Each row was made from one walk, in order. Every step used is in the known rows, and no mark comes twice. Write each row's walk.
Known rows:
notop/libup/pori/peti/roro: [ 15.9  80.2  -3.1   1.9 -29.2 -16.1 -14.5 -67.7  54.4 -58.0   0.4 -16.9
  63.0 -62.1  12.4 -39.8  28.2]
libup/notop/peti/roro: [ 24.2  30.6  31.7  76.6 -43.3 -38.8  76.7 -45.5   9.1 -15.1  15.3  -1.4
  66.9 -24.6  11.3  23.4  18.5]
libup/notop/peti: [ 22.2  18.7  35.3  60.3 -49.7 -27.6  80.3 -45.2  -2.8 -15.1  -3.6  12.1
  65.1 -21.9   1.8   3.8  15.3]
roro/libup/notop/rozuv: [ 12.6  18.8  56.1  53.6  11.9 -28.7  14.5 -25.2 -68.4 -45.1 -25.0  22.4
  16.4 -13.1   4.3   1.7  39.0]
rozuv/notop: [  5.5  -0.8  -6.8  -4.5 -12.1  -4.1  12.6 -19.5 -28.7 -43.6 -15.1 -38.0
  32.5 -37.5   5.8 -19.1  50.5]
notop/libup/roro: [ -9.5  47.8  42.8   9.2 -34.2 -23.6  26.3 -51.3  12.1 -66.4 -41.2   9.1
  80.5 -48.0  17.4 -34.2  28.9]
roro/libup/notop/peti: [ 10.4  16.4  53.7  51.1  14.4 -18.3  28.8 -20.3 -50.5 -32.2 -13.8  46.7
  46.4 -16.7   3.8   1.9  27.7]
notop/peti/pori/libup/roro: [ -7.7  57.8   4.3  18.8 -17.9 -11.0  74.5 -15.9  74.3 -36.9 -19.2 -28.1
  56.0 -44.2  13.9 -17.9  42.9]
rozuv/notop/peti/pori/libup: [ -4.6  31.8 -17.0  -7.3 -21.7  -3.7  30.9 -13.8  37.6 -40.4 -10.8 -46.8
  51.2 -45.2   6.0 -35.2  64.1]
roro/libup: [ -3.1  18.8  41.6  22.3  52.9   8.5   1.2  -2.4 -57.0 -46.8 -24.9  30.2
  13.6 -23.0  12.9   4.8  29.4]
rozuv/notop/libup/roro: [ -4.3  17.6   7.6 -10.4 -38.8 -27.8   5.4 -41.8 -12.0 -65.3 -31.4 -24.7
  75.6 -49.7   7.8 -48.0  57.8]
peti/pori/libup/notop/rozuv: [ 10.8  17.7 -18.5  29.4  -7.3 -15.5  63.8 -17.1  47.5 -51.0  -1.8 -70.9
   4.1 -53.7  27.7  19.7  58.0]
rozuv/notop/libup/roro/peti/pori: [ -5.3   9.5  -4.3 -18.6 -24.4 -30.6  -2.3 -41.0  -2.4 -62.3 -27.8 -24.4
  78.0 -57.1   8.5 -45.9  73.2]
notop/peti/roro/libup: [ -5.9  85.3  45.7  45.8  11.5  -6.0  30.2 -15.8  29.4 -26.6   0.2  17.9
  54.9 -20.7  13.3   2.6  24.6]
libup/roro/peti: [  8.4  -7.1  14.9   2.2  -0.5 -56.6  47.6 -36.6 -52.6 -43.3 -49.3  -7.4
  60.0 -35.6   6.1  -8.7  51.1]
rozuv/notop/libup/pori/peti/roro: [ 13.7  43.3 -22.4 -12.5 -34.1 -25.1 -25.9 -53.5  20.1 -59.6   3.0 -45.4
  62.8 -59.7   7.7 -48.3  58.2]
pori/libup: [  5.7  43.3   1.3 -28.0  15.6  18.1  42.3  -3.9  14.4 -51.7 -20.1 -44.0
   0.2 -39.3  23.1  -0.8  37.1]
pori/peti/roro/libup: [  7.8  60.0  -5.2  26.0  29.0 -16.9   1.6 -33.9  -7.0 -27.1  23.7 -30.6
  -7.0 -27.7  21.2   4.0  35.3]

Which walk is each row?
[  8.4   9.7  41.1  59.4  17.9 -18.7  32.0 -17.3 -33.9 -33.8  -9.3  35.0
  44.8 -24.9   9.1   6.6  33.8] : roro/libup/notop/peti/pori
[ 16.5  47.8  -5.1  39.6  16.1 -28.7  11.9 -41.6 -14.4 -23.9  29.0 -30.1
  -0.9 -27.3  19.7   9.9  35.5] : pori/peti/roro/libup/notop
[ 21.0  42.6  14.6   4.1 -24.0 -18.1  56.3 -26.2   1.7 -50.8 -19.8 -50.6
   4.6 -28.6  14.4  -2.9  47.0] : pori/libup/notop/rozuv
[ -6.8  30.0  11.6 -18.5 -25.7   3.8  -9.5 -34.9   0.2 -55.9 -18.9 -14.5
  58.8 -46.7   7.8 -45.4  50.5] : rozuv/notop/libup
[ 19.5  48.8  10.2  13.8 -17.5 -16.4  67.6 -22.4  30.1 -38.4   3.5 -36.4
  33.6 -34.3  21.6  11.1  37.9] : pori/libup/notop/peti/roro
[ 11.5  34.6 -19.2 -24.2 -38.1 -16.9 -22.1 -53.8  12.7 -58.5 -11.3 -36.2
  62.6 -57.5   0.2 -62.2  56.9] : rozuv/notop/libup/pori/peti
[  5.6 -16.0  -2.5  11.8   5.3 -59.8  51.7 -33.2 -28.1 -45.9 -39.7 -22.3
  56.7 -47.8  13.9  -0.4  60.3] : libup/roro/peti/pori
[ 12.8  -1.5 -27.5  27.6   3.1  -8.3  69.7 -12.4  43.8 -47.2   7.4 -63.0
  11.2 -59.5  33.4  29.7  51.7] : peti/pori/libup/notop
[  9.9   1.5 -11.9 -19.1  35.4  -6.3  28.7 -19.0   3.6 -30.8  -8.5 -15.5
  20.5 -48.8  12.3   8.7  65.3] : roro/peti/pori/libup/notop
[ -2.4  32.3   6.6  -1.2 -30.3  -4.8  22.9 -22.6   5.9 -32.0 -18.3 -18.9
  59.6 -31.0  -3.8 -42.5  47.8] : rozuv/notop/peti
[ -3.3  21.8 -19.2  -2.2 -30.3 -24.6  41.2 -18.4  30.3 -46.8 -19.5 -52.4
  62.6 -47.3   6.4 -36.8  69.9] : rozuv/notop/peti/pori/libup/roro
[ 17.7  40.3  12.3   2.4 -22.8  -7.0  70.6 -22.0  20.4 -37.7  -9.5 -26.3
  33.4 -33.0  14.3  -2.1  35.4] : pori/libup/notop/peti
[ 19.6   9.7  17.6  70.8 -45.4 -29.9  85.1 -41.6  22.4 -16.7   5.5  -3.9
  62.7 -33.9   8.5  13.3  25.7] : libup/notop/peti/pori
[ 15.0  -7.0  43.7  50.5  27.5 -17.0  21.5 -17.9 -73.3 -40.7 -11.2  32.9
  28.0 -21.3  10.9  17.1  29.4] : roro/libup/notop
[  9.9  42.2  -4.3  14.5 -12.8 -29.0  -0.2 -25.2   7.3 -42.7  -0.1 -27.5
  69.1 -39.4   2.5 -27.6  56.9] : rozuv/notop/peti/roro/libup/pori
[  4.9  44.4  27.2  53.6  51.4 -15.4   4.3  -8.9 -19.7 -45.5  16.2 -10.2
  17.8 -30.9  33.8  46.0  31.7] : peti/roro/libup
[ 21.1  14.5  13.0  21.4  38.1 -17.9 -10.8 -18.6 -42.9 -57.7 -21.8  10.7
  31.1 -41.2   6.3  -6.0  33.5] : roro/libup/pori
